Each row comes from the steps of one walk. Every step used is in the known rows, and no mark comes twice. Write the walk behind each row, first mark first.
Known rows:
Z/T: [  7 -18   0  11  15 -12  -3  -2  15 -23   0  -2   1  -5   9  -3  21 -16
   8 -13  12   2  -2 -11  -7   0   3  18 -10 -10  -8  -8  -2  18   6  -1
   7 -10]
T/Z/K/H/L/N/U: [ 33  -5  -3  33   8 -11   1  33   9 -39  23  14 -20  17  13 -10  18 -18
 -11  -6  10 -27  -9 -14  22   6  38  -7   4 -18   5 -12   3   0 -12   2
  14   5]
R/H/L/N/K/D/T: [ 27  -7 -13  20   8   7 -44  29  -7 -29   3  13  -3  -1 -35  10  15   7
 -36   0   6 -19  -8  -2  15  -5   7  13  -5  -9 -11   4 -21  34 -28  -1
  14  -5]
K/Z: [ 12  -5   0 -26   8   7   2  22   6  -1  13   3  26 -14  -2 -18   5  10
 -14  -5   9 -16  17 -14   6  -1  -3   9  -6 -11   9   3  -3   8  -7 -14
 -15 -10]
U/H/L: [ -5 -28  12  -7 -18  17 -20  12 -27  -3  16   4 -18   1  14   7   1 -13
   3  -5 -10  -5  -4 -12   4  -6  -5 -10  27   2  15  -9   8  17 -15  -6
  -7   6]
D/T/Z: [ 21 -12  -4  -7  16 -12  -9  26   6 -17   7  25   7 -19  -5 -15  18  -8
 -20 -17   9  -5  -3 -12 -13   0  15  26   0  -9 -11  -6  -1   0 -28 -23
  -4   7]
T/N/K: [  5  26 -13  -1   0 -23  -5  13  10 -30  16  -4   0   6  -9  -3  13   3
 -32   4 -24 -22 -10 -10   5   0  21  20 -17 -40  11  25   3  13 -28   6
 -15 -13]
R/H/U: [ 17  -4   4  23 -10 -15  -4  -9  -3 -10  17  -6   4   4  21  -2  -5  -4
   6  -1   8 -25  14 -17  -4  31  -1 -19  11  -9  15  -9  -8  13  -4  21
   9  -7]
N/K/D/U/Z: [ 28 -18   1  12   9 -18 -10  32   2 -10  24  23  21   1 -13  -6   3  -6
 -20   0  10 -44  10  -8 -15  25  10  21   3  -1  14 -14  11  -9 -23   3
 -15 -12]
R/H/T/N/U/Z/K: [ 22 -13  -8   2 -10 -33 -11  29   4 -50  13  10   9  19 -15   7   8   4
 -36 -11   3 -13  12 -30   5  15  13  47   4 -20   5   5  13  -3  -8  19
   5  -9]
D/T: [ 17  -4  -5  20   2   5 -25   6  -9 -22  -6  11   6  -8 -15   8  20  -4
 -14  -5  -4   3 -10   6  -8  -6  -2  12  -4  10 -27  -9  -2   6 -12 -20
   8  -3]
T/Z/K: [ 15   2   0 -27  -7 -19  -2  35  14 -27   1  13   9  14 -11  -9  -2   2
 -31 -14   3   5   4 -30  -1  10  16  42   5 -21   1  19   3   2  -8   6
  12   5]
K/H/L/N: [ -2 -10  15  23  16   4 -11  12  -7  -5 -12  -2 -22   5  22  -4  12   2
  -8  -4   4  -2  -2  -6  32  -2  18 -20   3 -20  14 -10  -5  14 -25   9
  22  22]
L/N/T/Z: [  9 -15   2   4  22 -14   1  27  16 -14   0  12  -3 -24   9 -16  30 -15
 -22 -20  16   2  -1  -8  14   0  33  11 -20 -28  10  -9   0   9 -34  -9
   5   3]
N/T/Z/U/H/L: [ 11 -41  16   5 -10  15 -16  25 -13 -14  21  14 -21 -14  17  -2  14 -32
   2 -11   1  -6  -8 -23  -4   1  12   1  13   0  12 -15  10  22 -30  -6
  -7  -2]
D/T/N/K/H/U/Z: [ 35 -12   2  22   6 -30  -2  17  -1 -31  23  11  21  12  11 -14  20  -7
 -23  -9   4 -45  17 -19  -7  21   4  16  -1 -14  10 -21  11   2 -40   6
 -11  -2]
K/Z/T/N/U: [ 30  -7 -16  24   6 -28   6  17  19 -50  36   9  -7   3  11  -6  29 -18
  -6  -4   1 -36 -12 -20   5   0  31   8 -19 -16  -2  -1   5   8  -9  -8
 -12 -28]
Z/K/D/U/H: [ 20 -14  -5  -8 -26  -2 -18   5 -16 -15  22  -1  -7  13  13   9 -12   6
  -2  -6  -6 -22   7 -18 -10  14  -9   7  10  14  -3   4  -2  20 -11 -24
  16 -22]
U/Z/T/N/K/H/L: [  5 -27   4   9  12 -15  -9  30 -10 -26  30   0  -4   5  11  -6  22  -4
 -22  -7   3 -26   0 -23  17  -7   5  21  18 -34  13  -4   2  16 -22   4
 -16   8]
Z/U/N/K/H: [ 17   2 -11   9  13 -23   7   6  13 -27  24 -19  -6   9  23 -12   5  21
 -21  -7   2 -30  10 -13  15   2  -9  21  -7 -23  -4   8 -17  10 -22  -7
   8  -3]
H/L: [ -8 -22  15   9  -6  13 -16  24 -15  -1  10  11  -9  -5  -1   4   7 -16
  -4   2  -5  -3 -10  -7   8  -5   8  -6  23  -5  13  -6   5   5  -6  10
  -8  13]
H/T/Z/U: [ 27 -28  10  21  11  -7   2  16  28 -22   4  24  -1 -28   7 -22  14 -35
   0 -10  17   0   0 -33 -31  19  25  32 -14   1 -11 -14  -1   1 -20   7
   8   1]
K/H: [  6  -8  -9  -1  14 -12  16  -6  -7  -3  16 -21   0  11  21  -7   0  26
  -3  -5  17 -12  17 -10  17  -9 -20   8   8  -9 -14  -1 -15   3   3 -15
   8   5]
H/U/N: [  1  -5   9  26 -18 -27 -17   2  20 -29   2   2 -13  -3  35   3   8  -6
 -13  -7 -23 -26  -3  -6   6  21   4 -10 -13   1  22  -5  -9   6 -34  15
  22  -2]
K/D/U/Z: [ 24 -26   5  11   8 -16  -9  28  -2  -4  19  24  18  -1  -7  -4   1  -5
 -13   0  14 -38  10  -8 -14  24   8  16   5   8  12 -18  10 -12 -21   1
 -11 -10]
K/N/T/Z: [  5 -16  -4  -3  23 -16   7  33  18 -22  14  19  -6 -34  13 -14  36  -5
 -22 -19  19  -9   7 -14  16  -8  19  22  -9 -26  10  -7  -6   7 -30 -13
   5   1]
H/U/Z: [ 25 -16  13  16  -1 -16   1  14   3 -10  11  18  21   6   8 -13   7 -20
  -4  -5   7 -32  16 -11 -16  27   5   0   4   3  21 -28  18  -8 -24  18
 -12   1]
K/N/L: [ -7 -10   2   7  -3  -4   4  30   3 -26   4  16 -43  -5  16 -12  19  10
  -7 -13   7 -19  -3   7   9  -1  10   8   6  -6  23   6   8  -3  -1   5
  -6  -6]
K/D/U/Z/T: [ 24 -36   3  19  21 -24 -10  17  14 -26  13  15  14  -6   4  -6  22 -19
  -1 -12  22 -25   4 -17 -17  17   9  29  -6  -4   1 -21   6   9  -8   1
  -1 -17]
N/L/Z/K: [ -1  -1   8 -15 -26  -2   4  46   6 -20 -12  19   1  18  -9 -19   3  -3
 -37 -23   9   6   2  -8   0  18  29  25  -5 -17  11  21   9   8  -1  11
   0  -6]
D/L/N/T/Z: [  5 -16   5   8  17 -14  -7  33  17 -12   3   9  -5 -31   6 -20  32 -16
 -23 -24  16  -1  -4  -7  15  -4  35  15 -21 -26  10  -9   3   5 -34  -9
   0   3]
H/L/Z/K/N: [-12   4   6 -10   0   1   3  43  12 -26  -4  26 -13  -9  14  -7  20  15
 -29 -11   6 -10  16 -24  27  -1  13  17   8 -24  19  10 -11  14 -20   9
  29  10]
U/Z/K/D/T: [ 33 -14  -9   7  -3   1 -36  32  -2 -34  -4  23  13  11 -42  11  12   6
 -38  -3   9 -11  -2 -10   2  -3  -1  34  -7  12 -22   3 -11  21 -20  -4
  17  -6]
U/N/K/Z: [ 14   9  -7 -23   6  -7  -9  33  19 -20  20   0  22 -14  -2 -19  10  14
 -37  -8 -10 -34  13 -11  12   4   2  21 -15 -31  21  14  -7  13 -27 -10
 -16 -15]
H/L/N/T/Z: [  7 -23   7   8  20 -10  -5  34  11 -15   3  16  -6 -26   9 -14  33 -21
 -23 -19  15   1  -4 -10  17  -2  35   8 -12 -29  15 -12   2  10 -36  -5
   2   7]
T/N/U/Z/K: [ 28  -2  -4  -3 -11 -28  -2  35   9 -45  12  16   9  29 -14   1   6  -3
 -32  -7  -3 -17   3 -26   2  14  20  38  -1 -13   6   8  19  -6 -14  15
   0  -8]
U/N: [-12  -7   2   3  -7 -23 -16   3  15 -17  -6  -2 -20  -7  22   8   3  11
 -17  -9 -22 -11  -6   2  13   4  -1   4 -13  -2  17   4  -9   1 -31   3
  13  -1]
U/H/T/Z/K: [ 10 -12  -2 -21 -16 -18 -15  25   7 -40   1   8  10   5  -7  -4   7  -2
 -34 -21  -1  10  14 -35  -3   7   6  54   7 -19  -5  10   1   8  -6  -1
  21   7]

Which walk is each row?
[ 27  11 -16  23   1 -10   9  28  18 -51  28  18 -19   9   9   1  20  -1
  -8   0   5 -34   2 -15  18  -1  16   8   5  -7   0  -2  -3  -4   3   1
  21  -9] => Z/K/N/U
[-14 -14  10  -5 -12   8  16  36   2   9  -7  25  -8  -6   7 -35  12 -13
 -19 -26  20  -4   0  14  -6  16  34  -7 -12 -11  22   2  10   4  -8  -1
 -28  -8] => N/L/Z
[-11 -11   1   0   6 -32   4  10  15 -25  -3   8  -6  -8  18  -9  29  -8
 -18 -15  -1  -5  -8 -23   3   1  33  15 -31 -31   8  12   1  27 -31   0
  -7 -17] => L/Z/T/N
[ 28 -22   2  20  17 -14  -3  26  -2 -16  19  20  -5   7   3  -6  10 -11
  -7  -7  17 -33   8  -5   7  16  23  -4   8 -10  26 -29  19 -11 -26  14
 -16  -1] => R/H/L/N/U/Z
[-16 -17  -8  16  -1 -36  -9  -8  -2 -37   4 -13  -6 -10  15   7  27  13
 -27  -6 -11  -2   7 -24  17 -14   2  31 -14 -25 -10   8 -10  12 -17  -1
  10   0] => K/H/T/N
[ 28 -15  -7 -11  -9 -12 -18  34   8 -21   9  12  10  29 -31   4 -15  14
 -33   1  24 -30  17 -31  14  15   2  25   0  -2  13  15 -18  28 -12  30
  16  -9] => R/H/U/Z/K/D
[-16 -13   4   3   0 -31  -2  16  16 -23  -1   5  -8 -15  15 -14  31  -8
 -19 -19  -2  -8 -10 -22   4  -2  36  21 -32 -29   7  13   4  23 -32   0
 -12 -16] => D/L/Z/T/N
[ 24 -20   8  10   4 -22  -1   8  -3  -6  15  11  16   4  10  -9  -1  -5
  -4  -8  15 -33  23 -16 -11  32   0   1  10  -6  27 -25  13  -4 -23  21
 -13  -3] => R/H/U/Z
[  3 -34   2  22 -17   2 -22 -18  -4 -30   0  -4  -3 -22  12   4  18 -19
   0 -14  -2  11  16 -18 -16   2 -13  26  -4  11 -16 -21  -3  14  -2  -7
  22  -3] => Z/U/H/T
[ 18   9   2 -14  14   9 -11  38  10 -14  14   5  22 -11  -6 -23  15   3
 -31  -4  -1 -27  11 -13  18   3  16   8  -8 -38  23   6  -1  18 -25  -3
 -14  -5] => H/L/N/K/Z
[ 30  -8 -12  10  -7   5 -36  28  -1 -35  -5  17   8  11 -40  14  11   6
 -35  -1   5  -5  -7  -9   5  -7  -1  29  -8  12 -28  10 -17  26 -13  -6
  24  -7] => Z/K/D/T
[ 11   6  -9 -17   6 -11  -9  28  12 -30  22   0  30 -18 -10 -18  22   8
 -41  -5  -9 -27  15 -21   9  -3   8  33 -17 -40  12  15  -4  17 -21  -8
 -21 -15] => H/T/N/K/Z
[ -8 -20  -2  28  -3 -14 -17  11  11 -30  -1  -8 -12 -24  12  15  34  -7
 -25 -14  -7   1  -9  13  27  -9   7   6 -30  -8   6  -6  -7  12 -28  -4
  14 -18] => U/N/T
[ -1 -34   4  19 -18   6 -16 -10  -2 -24  -4   3   1 -26  14  -5  20 -23
  -5 -20   4  10  19 -16 -16   6  -5  22  -9   6 -13 -22  -4  18  -7  -9
  18  -4] => L/Z/U/H/T
[-10 -28   8   0   0   5 -19  17 -24   4  17   0 -15  -8   1  10  -4   4
  -3  -1   6  -4  -1 -12  14   1   0  -5  33 -18  21  -1  -2  11  -5  15
 -12   7] => R/H/L
[-12 -17   1   2   0 -28  -7  22  18 -23   2   7  -9 -11   6 -13  27  -5
 -25 -16   4 -14 -10 -25   9  -4  36  22 -35 -26   8  17  -5  32 -34   4
  -9 -18] => K/D/L/Z/T/N
[ 30 -29  -3  21  22 -23   2  13  18 -35  17  13   7   1   7  -9  28 -27
   5 -16  21 -23   2 -12 -13   9  12  23  -8  -7   1 -27  13   3  -4   1
  -9 -15] => N/U/Z/T
[ 13 -33   4   1 -12   3 -17  24 -15 -30  36   9 -17  -1  20   0  19 -21
  -1 -10  -8 -25  -7 -24   7  -6  10  -2  16  -9  16 -10  10  24 -20 -13
 -15 -11] => K/Z/T/N/U/H/L
[  5 -25   4  38  -1 -11 -13  13  20 -35  -1  -1 -15 -29  15  10  34 -19
 -18 -12  -3   0 -13   4  15   0  15   9 -37  -1   2  -8  -5  14 -34   1
  17 -22] => Z/U/N/T
[  7 -18   3  13   7 -44  -3   5  14 -39   6   7  -2   1  19  -3  29 -12
 -12  -9  -6 -21  -5 -30  -4   9  23  21 -22 -24  12  -1  10  19 -36  11
  -7 -16] => H/U/Z/T/N
[ 31   2 -18  37  -3 -21  -4  14   5 -49  28  14 -14   7   0   6  27 -15
 -12   1 -10 -30 -22  -6   3  -3  30   2 -14  -3 -14  -2   6  -1 -16 -13
  -6 -20] => D/T/N/U
[ -8 -17   4  -1 -13  -1   3  45   3  -7  -6  32 -13  -5  -2 -28  21  -7
 -36 -24  17 -13  -7   5   1   9  42   3 -24 -13  17  13   2  20 -29  -3
 -24 -16] => K/D/T/N/L/Z
[ 12 -28  13  32   7  14 -17  23   1 -23  -3   1 -12 -24  13   0  39 -25
 -14 -12   8   4  -5  -3  27  -4  26  -9 -26 -14  10 -18   3  31 -36  -4
  15 -14] => K/Z/U/H/L/N/T
[  0 -10   1  -6  -6 -13   3  47  10 -39   5  23 -38   2  11 -16  18  11
 -22 -20   9 -17  -1  -8   8   3  18  29   8 -17  23  15   9  -2  -4   7
   0  -3] => T/Z/K/N/L
[ -5  -9  -4   5   8 -36  -3  -1  13 -34   1  -1 -11  -3  16   3  25  -2
 -10  -7 -10  -5 -13 -24   3  -5  21  21 -24 -25   2  14   1  22 -24   2
  -2 -17] => Z/T/N
[ -8 -19 -11  28   1 -23 -19  -6   2 -42  10 -20   8 -15   9   1  27  10
 -32 -14  -2  -7  22  -8  16 -10 -20  40  -2 -23 -15  -8 -20   6   2  -4
  23  10] => U/N/K/H/T
[ 24 -22   1  -9  -2   1   4   5   7 -20  16  10 -24 -16  34 -11  11 -12
   9 -18   9 -11   9 -29 -13   6   3  11  -9   6   3 -11   1  25 -39 -22
  10 -17] => K/N/T/Z/U/H
[  0 -37   9  37   1  -7  -7  27  15 -29   5   3 -15 -30  25   0  38 -19
 -25 -19   8  -5  -8  -1  24  -1  20   6 -31 -10   6 -11  -9  20 -41  -2
  13 -17] => K/H/L/Z/U/N/T
[ 26   9  -1  31  -6 -26   7   0   6 -33  29 -11  10  18  29 -14  12  -5
 -12   0  -3 -42  11 -23   4  18   3  -4  -2 -22   3  -1  -9  16 -16   8
  10  -3] => T/N/K/H/U
[-18 -12   9  -6 -13  -5  15  37   3   0  -7  25 -14  -6  12 -32  17  -8
 -27 -26  12  -8  -5   6  -2  13  43  -3 -20 -20  26  12  11   9 -23   0
 -31 -12] => T/N/L/Z
[ -3 -31  10  19   2 -18   0  28  20 -25  -1  18  -8 -16  27 -24  31 -25
 -10 -33  16 -11  -7   0 -13  20  31  15 -20 -17  11  -8   4  15 -10  -6
  -6 -21] => D/U/N/L/Z/T
[ 23   7 -16  29   9  -8  13  18  16 -38  32  18 -22  -2  16  -2  21  -5
   3   2   7 -38   1  -5  16  -4  14  -7   3  -1   3 -12  -5  -7   0  -5
  12  -8] => K/N/U
[  2 -19   4  43 -11 -17 -17  10  14 -38   3  -6  -7 -21  21  12  37 -19
 -22 -12  -9 -11  -8   7  23   3  10  -4 -30  -7  10 -12  -7  16 -30   4
  20 -18] => H/U/N/T
[ 16 -12  -5  -6  19 -18 -10  21  28 -37  14  -1  17 -16   9 -16  28  -6
 -18 -18   6 -23   7 -18   2   3   4  33 -21 -31   7   1  -7  26 -12  -8
  -5 -20] => U/N/K/Z/T
[ -2 -29  -6  -9  14 -25  -9  10   5 -15  11   7   7 -32   3 -11  13   2
 -20 -21  19   1  19 -24  -2   5   5  36   9 -28   4  -7 -10   0  -8  -2
   0  12] => R/H/T/Z
[ 30 -22   8  19  20  -5  13  28  32 -25  10  28 -12 -32  15 -21  25 -29
  -1 -10  22  -8  -3 -29 -14  14  31  22 -22  -5  -3 -11  -2   9 -35   1
  10 -10] => K/N/T/Z/U
[ 38  -2   4   4  10   0   6  27  29 -24  17  16  10 -15   1 -26   9 -17
 -11   2   4 -24  -1 -34 -18  18  26  24 -27 -13   1   9   2  16 -32   4
 -13 -24] => T/N/K/Z/U
